(in the rows, 128 means zero)
Known rows, with every step that occurs
sezo pefud zovi rada: [125  81 183 137 120 104 117 121 119 127 121 119  54  88 127 136 122 146
 110  79 145  84]
fumab pefud: [ 93 149 126 144 186 109 127  86 110 142 107  72  94 139 144 129 142 108
 107 100 114 110]
sezo pefud zovi: [ 77  91 166 124 152 132 105 135 114 130 115  97  45  98 122 144 126 113
 113 102 150 128]
rada fumab pefud: [ 81 185 119 139 171 139 115  81 144 120 119  97  97 134 152 123 122 112
 108 102 112 108]
gemi fumab zipev: [103 131 101 141 148  98 120 205  84 143 143  88 138 189 178 118 128  95
  87 113 133 170]
gemi fumab rada zovi: [143 162 112 138 232 105  99 130  87 177 137 111  82 168 173 140 104 126
 118 117 120 111]
sezo zovi rada fumab: [112 178 140 144  99 133 136 104 150 149 138 103 120 139 148 146 121 144
 121  94 161  99]
fumab rada zovi: [146 144 123 140 205 123 118  88  75 180 115  81  71 149 162 173 136 138
 118 115 143 108]
zipev fumab pefud zovi: [ 70 134 136  96 143 127  67  89 147 146 112  93  98 100 119 136 152  71
 127 108 115 102]
fumab rada zovi sezo pefud: [126 127 125 128 201 187 128  64  81 171  80 113  33 132 146 167 130 141
 122 100 141  81]
zipev fumab: [100 126 125 106 141 150  88 130 115 155 103  72 135 172 134 173 169  81
 123 108 150 128]
gemi fumab: [107 142 110 135 187 104  97 174 104 136 135  91 111 183 157 130 113 107
 104 112 119 136]
gemi fumab rada: [103 143 100 140 222 117 107 152 123 139 146 111 113 171 164 140 111 126
 129 142 123 110]
zipev fumab pefud: [ 82 153 135 112 166 138  99  82 132 157  98  82 125 150 129 142 166  73
 125  99 122 105]
sezo zovi fumab rada: [ 79 123 113 122 152 142 147  87 144 161 139  87 116 138 118 190 140 150
 164 123 179  65]
zovi rada fumab mapadaf: [139 149 131 160  82 125 127 111 133  91 125  77 119 124 174 137 141 130
  88  82 115 123]
pefud sezo zovi: [ 66 145 112 126 122 121 104 129 115 148  95  51 107 119 139 190 135 109
  97 137 159 159]
pefud sezo zovi fumab: [ 74 118 104 105  92 121 107 117 126 137 103  67 112 115 114 205 134 136
 110 120 168 111]
sezo pefud: [ 87 106 163 140 171 140 135 132  98 141  99  90  75 152 132 153 139 109
 111  91 159 132]
zovi rada fumab pefud: [129 177 138 152 141 115 127  69 145 117 127 122 103 124 158 113 117 145
 102  82 107  65]
rada zovi sezo pefud: [131 128 136 125 165 172 115  87  61 168  69  95  35 143 139 152 135 122
  98  72 137 111]
fumab pefud sezo zovi: [ 47 174 121 129 147 108 114  80 131 149  88  63 101  96 136 161 134  99
 101 131 128 136]
rada fumab pefud sezo: [ 69 182  98 128 150 129  82  86 145  98  95  96  92  98 157 150 113 117
  83 125 106 126]
zovi rada: [162 115 135 150 127  98 129 118  95 136 119  85 109 155 154 151 138 149
 102  87 138  92]
zipev fumab rada zovi sezo: [142 145  87  95 169 194  80  62  98 187  85  96  92 154 147 185 156 113
 133 120 135  80]

Rows
[136 146 129 107 186 150  92  85  99 198 103  93 105 160 148 186 160 104
 137 113 150 101] => zipev fumab rada zovi
[110 107 167 136  69 125 128 149 130 119 140 140  77  92 155 119 116 142
  94  78 159 115] => sezo pefud zovi rada fumab zipev
[148 143  81 127 187 167 109  66  76 164  96  84  60 144 161 172 133 148
 113 123 126  87] => fumab rada zovi sezo
[ 78 148 123 126 192  80  76 133 135 126 145 109  74 109 140  91 100  99
 107 114  84 111] => gemi fumab pefud zovi
[ 91 105 119 126 156 185 123 108  98 131  79  94  65 145 130 151 138 120
 110  97 141 108] => zovi sezo pefud
[109 168 134 149  61 128 158 136 131 157 147 100 143 148 168 137 133 134
 103  94 174 129] => sezo zovi rada fumab zipev
[ 97 127 115 111 175 164 101 107 135 158 112  90 134 162 142 187 163 101
 146 138 155 100] => zipev fumab rada
[ 83  61 157 106 122 126 109 126 125 119 120 110  52  96  97 159 125 138
 128  82 159  81] => sezo pefud zovi fumab
[130 121 148 142 130  72 110  76 129 126 129 100  71  81 140 112 124 142
 105  85 102  63] => fumab pefud zovi rada
[ 82 122 124 117 117 129 139 113 125 157 126  67 116 152 111 176 143 130
 137  96 176  92] => sezo zovi fumab
[113  97 101 125 165 132 130 101 122 127 130  94 106 147 132 186 138 163
 140 120 157  57] => zovi fumab rada
[ 99 140 115 149 155 104 107 171 107 113 125  59 120 160 169 122 133  82
  92 107  97 172] => gemi fumab mapadaf
[100  69 107 109  72 103 112 160  96 122 142  79 102 118 136 156 142 136
 102 102 160 115] => pefud zovi fumab zipev
[147 149 127 145 112 125 115 116 128 116 132 111 112 148 162 143 120 155
 100  90 137  89] => zovi rada fumab
[ 77 114 117 125  77 122 161 143 102 166 134  63 141 161 131 165 155 118
 120  95 188 127] => sezo zovi fumab zipev
[125 140 148 150 114 105 147 108 116 168 128  77 117 147 139 152 140 137
 118  91 160 100] => sezo zovi rada
[ 91 149 104 138 109 147 126 159 108 125 133  86 129 166 177 142 137 112
  90 111 156 164] => rada fumab zipev
[ 67 146 133 124 143 115 148  64 139 161 123  78 109 128 104 146 142 119
 140  85 148  70] => sezo zovi fumab pefud
[152 105 116 123  99 103 136 133  46 172 119  75 102 166 152 167 152 134
  89  66 161 120] => rada zovi fumab zipev
[ 72 149 115 102 142 130  65  90 135 137  73  79 121 114 133 171 161  78
 100 125 114 122] => zipev fumab pefud sezo
[ 98 103  81 108 123 153  75 115 108 112 111  71  63 107 140 149 128 130
 102 127 122 109] => pefud zovi sezo
[ 69 168  83 109 136 170  73  65 157  94 115 110  55  77 143 111 107 124
 108 119  90  85] => rada fumab pefud zovi sezo
[158 115 126 117 140 108 112 101  64 162 113  78  78 157 133 174 138 144
 106  65 148  86] => rada zovi fumab
[ 68 167 121 123 151 126  83  86 157 105 135 105  66  84 142 114 109 113
 109 111 106 104] => rada fumab pefud zovi
[135 132 131 129  95 114  86 120 144 102 148 117  83  97 151 135 105 156
 101 100 130  87] => pefud zovi rada fumab
[143 140 122 150  76 121 139 146 108 125 139 108 134 155 182 133 132 146
  85  88 149 123] => zovi rada fumab zipev
[ 65 108  97 112  52 113 129 149 105 145 108  62 136 124 137 195 148 126
  94 121 182 145] => pefud sezo zovi fumab zipev
[ 77  53 152 112  84 121 130 159 103 125 128 108  74 104 119 150 137 127
 110  80 176 111] => sezo pefud zovi fumab zipev
